Each row comes from the steps of one walk. Every step used is in the known rows, and no mark comes twice. Write the walk behind each row, first mark first.
Known rows
lizonuf > tama: [ 1.96 -1.05 -0.47 -0.30 -0.25 -2.27 -1.08  1.49 -2.49 -2.21 -0.47  0.93
  5.26 -1.64 -2.54  0.83 -1.25  0.93 -0.70  0.21  0.63 -1.00 -1.95  1.47]
doma > beni > bepu > lizonuf > tama > pevu: [ 0.94 -2.27  0.70  2.67  0.33 -3.71  0.19 -0.38 -1.71  0.49 -0.73  2.11
  5.24 -2.36 -2.73  0.05 -2.73  1.26  0.68 -1.35 -0.46 -0.83 -0.37  0.69]
bepu > lizonuf: [ 0.69 -0.13 -2.42  1.48  0.37 -0.34 -1.94  1.68 -2.89  0.13 -1.77 -0.36
  1.89 -1.02 -1.69  0.37 -1.45  1.28 -1.20  1.27  1.86 -0.02  0.18  1.47]
zafu > tama > lizonuf > bepu: [ 1.91 -0.10 -0.07  0.60  0.22 -2.03 -1.17  0.40 -2.90  0.98 -1.96 -2.50
  4.82 -1.70 -3.46 -0.72 -2.79  1.54  2.50  0.65  1.51 -2.48  0.67 -0.20]
zafu > tama > beni > bepu: [ 1.02  0.25  1.52  1.81  0.04 -2.86 -1.15  2.06 -1.68  2.47 -2.66 -1.29
  4.39 -2.83 -3.56 -0.67 -1.98  1.08 -0.39  0.42  0.71 -0.92  0.44  1.30]
tama > lizonuf > bepu > beni: [ 2.89 -0.50 -2.34 -1.10 -1.52 -2.13 -1.97 -0.09 -2.90 -0.06 -1.65 -0.78
  6.17 -2.49 -2.46 -0.19 -4.40  2.20  2.28  1.58  2.75 -2.59 -0.54  0.66]
tama > beni > bepu > lizonuf: [ 1.21  0.07 -1.20  2.37 -0.57 -2.21 -1.05  1.77 -1.58  2.20 -2.70  0.48
  4.27 -2.12 -1.95 -0.50 -2.27  0.97 -1.24  0.60  2.80  0.73  0.22  2.36]
pevu > doma > beni > tama > zafu: [ 2.88 -1.68  1.29  0.76  2.71 -1.80 -2.22  2.36 -2.06 -0.65 -2.54 -0.99
  5.35 -1.15 -3.01 -0.67 -2.77  3.21 -1.68 -3.80 -4.22 -0.45 -0.63 -0.06]
tama > pevu > doma > beni > bepu: [ 3.08 -2.45  2.41  2.65  0.98 -4.14 -1.04  1.82 -0.42  0.36 -2.95  0.10
  6.74 -2.87 -3.31  0.15 -3.85  2.92  0.92 -3.09 -3.60 -0.50  1.21 -0.73]
bepu > lizonuf > tama > beni: [ 1.02  0.17 -1.43  1.19  0.09 -1.86 -0.25  0.50 -2.73 -0.15 -0.70  1.76
  4.94 -1.38 -2.07 -1.10 -1.36  0.07 -1.93  1.01  2.78 -0.07 -0.39  3.02]
doma > pevu > tama > zafu: [ 1.83 -0.10  2.90 -0.80  0.74 -0.64  0.03  2.09 -3.97 -1.30 -3.20 -0.77
  5.02 -2.32 -2.66  0.75 -0.47  1.37  0.93 -1.03 -2.34 -1.13 -0.40  1.97]
bepu > lizonuf > tama: [ 0.95 -0.57 -2.43  0.70  0.30 -1.36 -0.69  0.68 -3.18 -1.11 -0.30  1.62
  3.42 -1.35 -2.11  0.82 -0.66  0.75 -1.33  0.77  1.93 -0.72 -0.97  2.36]
doma > pevu > tama > beni > bepu: [ 1.77 -0.35  2.97  0.59 -0.48 -2.05  1.37  1.87 -2.38  1.20 -2.40  0.30
  6.99 -2.75 -2.14 -0.41 -0.79  0.93  1.15 -0.36 -2.01  0.29 -0.74  2.76]
beni > tama: [ 1.43 -1.32 -0.13  0.54  0.23 -0.71 -3.54  2.06 -1.59 -1.39 -0.55 -1.40
  4.17  0.48 -2.07 -0.25 -1.44  1.01 -0.72 -0.35  0.42  0.24 -1.26  0.36]
zafu > tama: [ 0.71 -0.02  0.70  0.84  0.80 -1.33 -2.09  2.14 -2.69  0.37 -1.84 -2.18
  2.60 -1.90 -3.42  0.12 -1.28  1.41 -0.22  0.89 -0.37 -1.68  0.25  0.22]
doma > zafu > tama > beni: [-0.21  1.30  1.17  2.26  0.27 -2.03 -1.81  2.02 -3.88  1.97 -3.70 -3.99
  4.37 -3.21 -3.62 -1.08 -2.00  0.81  0.73  2.16  0.26 -1.30  0.64  1.11]
lizonuf > tama > pevu: [ 2.12 -1.54  1.64  0.70 -0.46 -3.40 -1.44  0.54 -1.52 -2.93 -0.76  1.02
  6.68 -1.62 -3.15  0.34 -2.16  0.17  0.77 -0.45  1.02 -1.20  0.03  0.72]
doma > zafu > tama > lizonuf: [ 0.67 -0.44  1.22  2.23  0.60 -2.36 -1.71  1.44 -3.46  1.39 -3.18 -4.64
  4.40 -2.72 -4.90  0.95 -1.92  1.70  2.61  2.28  0.22 -2.33  1.13  0.24]
zafu > tama > pevu > doma > beni > bepu: [ 1.99 -1.73  3.41  2.74  1.84 -4.11 -0.77  1.47 -1.08  1.55 -2.63 -0.86
  5.41 -3.39 -4.49 -0.01 -2.90  2.76  1.14 -2.52 -4.11 -1.86  1.92 -0.66]
pevu > doma > beni > bepu > lizonuf > tama: [ 2.56 -2.08 -1.11  1.68  1.76 -3.31  0.89  1.40 -2.13  1.04 -1.21  2.47
  5.31 -3.12 -2.69  1.08 -1.76  3.39 -1.31 -2.66 -3.59 -0.72 -1.34  1.57]
pevu > tama: [ 2.24 -0.33  0.26  0.03 -0.08 -1.78 -0.27  2.52 -1.93 -1.29 -0.78 -0.26
  5.33 -2.02 -2.22  0.83 -0.30  1.85  0.05 -0.60 -0.72 -0.09 -1.81  1.17]
doma > pevu: [ 1.04 -0.82  1.31  0.27  0.04 -0.10 -1.45  2.15 -3.41 -0.29 -2.78 -1.40
  3.78 -1.26 -1.95 -0.19 -1.81  0.94  0.82  1.27 -1.76 -0.52 -0.03  1.09]
lizonuf > tama > beni: [ 2.15 -0.28  0.46  0.33 -0.50 -2.87 -0.61  1.25 -2.01 -1.17 -0.89  1.14
  6.94 -1.65 -2.48 -1.24 -1.97  0.17 -1.37  0.37  1.66 -0.13 -1.35  2.23]
zafu > tama > pevu > doma > beni: [ 1.80 -1.13  3.48  2.43  2.23 -3.33 -1.15  1.41 -1.53  0.62 -2.43 -1.62
  5.28 -2.58 -4.32 -1.20 -2.96  2.30  0.63 -1.91 -4.18 -1.91  2.32 -0.95]
doma > pevu > tama: [ 1.55 -0.51  2.16 -0.29  0.17 -0.67  0.55  2.01 -3.28 -0.75 -1.66 -0.48
  5.35 -1.84 -2.01  0.31 -0.21  1.22  1.39  0.07 -2.96 -0.42 -0.97  1.78]
bepu > lizonuf > tama > pevu > doma: [ 2.19 -1.21 -0.59  1.60  1.08 -2.83 -0.55  0.41 -2.13 -1.62 -1.20  2.12
  5.60 -1.95 -2.93  0.81 -1.44  1.27 -0.55 -1.16  0.16 -0.95  1.28  1.98]

Which walk is each row?
[ 3.30 -0.31 -1.33 -1.50 -1.26 -2.53  0.25  0.06 -2.68 -0.71 -0.43  0.16
  7.64 -3.08 -2.53  0.38 -2.33  2.37  2.55  0.20  1.25 -2.23 -1.58  1.37] => pevu > tama > lizonuf > bepu > beni
[-0.74  1.14 -0.28  3.28  0.19 -2.23 -1.06  1.47 -3.96  3.59 -3.79 -2.65
  3.26 -3.79 -3.43  0.13 -1.42  1.01  0.71  1.93  1.26 -1.23  0.91  2.17] => doma > zafu > tama > beni > bepu > lizonuf
[ 1.48 -1.38  0.54 -0.20 -0.88 -2.04 -4.39  0.32 -1.53 -1.90 -0.36 -0.44
  5.53 -1.31 -2.98 -0.16 -3.07  1.08  0.17  0.48  0.84 -1.91  0.24  0.73] => bepu > beni > tama > pevu
[ 3.62 -2.07 -0.11  0.99  1.65 -2.22 -1.05  0.81 -1.66  0.42 -1.25 -0.87
  7.49 -0.67 -2.27 -1.93 -3.84  3.22  1.07 -2.92 -3.13 -0.53 -0.76 -0.61] => pevu > doma > beni > tama > lizonuf > bepu
[ 1.65  0.84 -3.82 -1.90 -1.89 -0.95 -2.71  0.80 -4.23 -0.53 -1.94 -0.04
  4.33 -3.31 -0.62 -0.47 -3.81  2.02  0.77  1.27  1.76 -2.26 -1.82  0.97] => lizonuf > bepu > beni
[ 2.91 -1.91  2.56  2.38  1.41 -3.30 -1.42  1.77 -0.80 -0.61 -2.67 -0.57
  6.64 -2.09 -3.09 -1.06 -3.98  2.50  0.46 -2.44 -3.66 -0.46  1.52 -0.93] => tama > pevu > doma > beni
[ 1.63 -0.63 -0.63 -1.58 -0.07 -0.94 -4.62  1.18 -3.08 -1.82 -1.67 -0.80
  3.95 -1.78 -3.10  0.80 -2.52  1.91 -1.50 -0.16  0.98 -2.34 -1.03  1.49] => bepu > beni > tama > zafu
[ 2.44 -0.45  0.72 -1.81 -1.01 -1.43  0.93 -0.25 -3.98 -0.21 -1.31 -0.03
  7.43 -2.91 -2.24 -0.08 -2.14  1.81  3.56  0.91 -1.20 -2.42 -0.84  1.98] => doma > pevu > tama > lizonuf > bepu > beni
[ 2.28 -0.34 -1.06  1.46  0.98 -1.90 -1.98  3.48 -3.30  0.02 -4.12 -2.46
  4.87 -3.36 -2.68  1.58 -1.89  3.16  0.14 -0.24 -2.70 -0.65 -0.14  0.89] => pevu > doma > zafu
[ 1.86 -1.64  0.29  2.16  1.65 -3.11  0.22 -0.06 -2.19 -0.86 -0.71  2.24
  5.88 -2.00 -2.93 -0.48 -2.29  1.67 -0.49 -1.82 -1.70 -0.94  0.86  1.22] => bepu > lizonuf > tama > pevu > doma > beni
[ 2.67 -2.08  0.66  1.23  2.17 -1.76 -1.78  2.24 -1.43 -0.17 -1.10 -0.75
  5.65 -0.74 -2.39 -1.15 -2.56  3.06 -1.35 -2.73 -4.67  0.14 -1.11 -0.22] => pevu > doma > beni > tama
[ 2.38 -2.10 -0.49 -0.72 -0.53 -1.90 -3.49  0.26 -1.51 -0.86  0.12 -1.06
  5.81 -0.81 -3.77  0.40 -2.93  1.88  0.13  1.41  1.35 -2.00 -0.51  1.02] => bepu > beni > tama > lizonuf
[ 1.04 -1.87  1.04  1.25  0.97 -1.23 -2.34  1.40 -1.64 -0.31 -0.16 -1.34
  4.61  0.27 -2.03 -2.05 -2.67  1.51 -0.63 -1.06 -2.07  0.14 -1.84 -0.70] => doma > beni > tama
[ 2.35  0.38 -1.57  0.18  0.54 -2.72 -1.36  0.92 -4.60  1.59 -3.65 -2.74
  6.06 -4.94 -4.05  0.98 -3.09  3.67  2.46  0.74 -1.85 -3.75  0.70  1.06] => pevu > doma > zafu > tama > lizonuf > bepu > beni
[ 2.16 -0.64  2.65  1.88  1.64 -2.99 -1.95  1.88 -1.58 -0.13 -2.75 -1.59
  4.93 -2.50 -4.41  0.19 -2.20  1.98  0.55 -1.26 -2.36 -1.93  2.73 -0.13] => zafu > tama > pevu > doma
[ 1.02  0.65 -0.62  3.14  1.54 -2.76 -0.46  2.33 -3.47  3.53 -4.39 -1.78
  4.32 -4.47 -3.74  0.90 -1.29  2.76 -0.15 -0.01 -1.71 -1.03  1.45  2.39] => pevu > doma > zafu > tama > beni > bepu > lizonuf
[ 1.59  0.02 -1.76 -1.19 -1.73 -1.44 -3.85 -0.48 -3.08 -1.58 -1.07 -0.08
  5.98 -1.85 -1.08 -1.31 -4.04  1.02  1.84 -0.10  1.96 -2.17 -0.70  0.33] => lizonuf > bepu > beni > tama > pevu
[ 2.75 -0.25 -1.92 -1.17 -0.78 -1.85 -3.32  0.13 -2.78 -1.35 -1.58  0.41
  6.80 -2.42 -1.34 -0.88 -3.97  2.25  1.24 -1.47 -0.20 -2.19 -0.23  0.59] => lizonuf > bepu > beni > tama > pevu > doma
[ 1.97 -0.30  0.35  1.62 -1.01 -2.79 -1.36  2.47 -0.99  1.51 -2.91 -0.27
  5.56 -2.37 -2.29 -0.53 -2.84  1.13 -0.65  0.17  1.78  0.66 -0.48  1.57] => tama > beni > bepu
[ 1.85 -1.17  1.73  1.41  0.88 -2.37 -1.44  1.28 -1.70  0.80 -1.60 -2.81
  4.35 -1.35 -4.96  0.31 -2.01  1.68  1.18  1.19  0.60 -2.03  1.39  0.00] => zafu > tama > lizonuf
[ 2.11 -1.52  1.63  2.16  0.92 -2.41 -3.53  1.76 -1.65 -1.28 -2.62 -2.30
  6.57 -1.24 -3.18  0.30 -2.28  1.68  1.27 -1.72 -1.84 -0.40  1.28  0.05] => beni > tama > pevu > doma > zafu
[ 1.43 -1.63 -0.68  1.93 -0.42 -3.37 -0.66  0.23 -1.74 -0.32 -1.16  2.40
  4.79 -2.53 -2.79  2.03 -1.35  0.75  0.54 -0.59  2.19 -0.94  0.23  1.89] => beni > bepu > lizonuf > tama > pevu
[ 1.27 -1.31 -2.33  1.11 -0.29 -2.55 -0.40  0.95 -2.45  0.18 -0.91  2.24
  3.59 -2.43 -2.31  2.40 -0.66  1.39 -0.64 -0.08  1.84 -0.76 -1.37  2.58] => beni > bepu > lizonuf > tama
[ 1.71  0.70 -2.77 -2.48 -1.04 -0.54 -4.01  0.29 -4.45 -1.49 -2.18 -0.42
  4.55 -2.24 -1.17 -0.52 -3.52  1.72  0.30 -0.64  2.12 -2.59 -1.83  1.15] => lizonuf > bepu > beni > tama > zafu
[ 2.96 -0.72 -1.48  0.33 -0.76 -1.81 -1.47  0.69 -2.31 -0.16 -2.23 -1.51
  6.07 -1.14 -2.16 -0.55 -3.73  1.59  2.58  0.50  2.70 -1.11 -0.20 -0.08] => tama > lizonuf > bepu
[ 2.62 -1.37 -0.86  0.21 -0.31 -1.34 -2.60  0.25 -1.80 -0.76 -0.71 -1.65
  6.36  0.54 -2.10 -0.98 -3.00  1.16  2.15 -0.48  2.31 -0.56 -0.78 -0.07] => beni > tama > lizonuf > bepu
[ 1.43 -0.73 -0.74  2.35  0.97 -2.88 -0.72  0.45 -3.38 -1.09 -2.24  0.68
  5.61 -2.93 -3.13  1.35 -1.37  1.42  0.63 -0.37 -0.14 -1.28  1.25  2.09] => bepu > lizonuf > tama > pevu > doma > zafu
[ 3.38 -1.44  1.29  0.55  0.08 -2.72  0.44  1.57 -0.96 -0.93 -0.53 -0.88
  7.04 -1.49 -3.75  0.99 -0.99  2.01  1.54 -0.26  0.28 -0.46 -0.62  0.90] => pevu > tama > lizonuf
[ 0.62 -1.59 -1.10  2.51  0.55 -1.99 -0.54  1.27 -2.19  2.11 -1.56  0.46
  2.85 -2.09 -1.94  0.04 -2.63  2.24 -0.37 -0.48 -0.82 -0.12 -1.18  0.51] => doma > beni > bepu > lizonuf
[ 1.06 -0.04  1.54  1.22 -0.08 -1.50  1.76  1.19 -2.90  1.85 -2.11  1.02
  5.76 -2.47 -1.82 -0.40 -0.32  0.77  0.75  0.08 -1.05  0.36 -0.09  3.43] => doma > pevu > tama > beni > bepu > lizonuf
[ 2.33 -0.82  0.34  0.72 -0.99 -3.84 -0.21  1.33 -1.45 -0.08 -1.29  1.89
  7.11 -2.64 -2.71 -0.02 -1.81  0.63 -0.85 -0.31  1.75 -0.23 -1.69  2.45] => lizonuf > tama > beni > bepu
[-0.14  0.23  2.20  2.66  0.28 -2.50 -2.62  1.40 -3.44  0.37 -3.64 -4.01
  4.05 -3.17 -4.19  0.35 -2.16  0.80  2.66  1.37 -0.29 -2.18  1.87 -0.14] => doma > zafu > tama > pevu
[ 1.47 -1.90  0.40  1.77  0.12 -2.60 -0.91  2.04 -1.56  1.31 -1.79 -0.23
  4.19 -2.39 -2.24  0.04 -3.08  2.46  0.13 -1.00 -1.84 -0.27 -1.80 -0.40] => doma > beni > bepu
[ 1.61  0.23  3.05  0.30 -0.08 -1.22  1.02  1.81 -2.82  0.27 -2.11 -0.37
  6.91 -1.95 -1.97 -1.61 -0.93  0.53  0.76  0.24 -2.03  0.32 -0.43  2.43] => doma > pevu > tama > beni
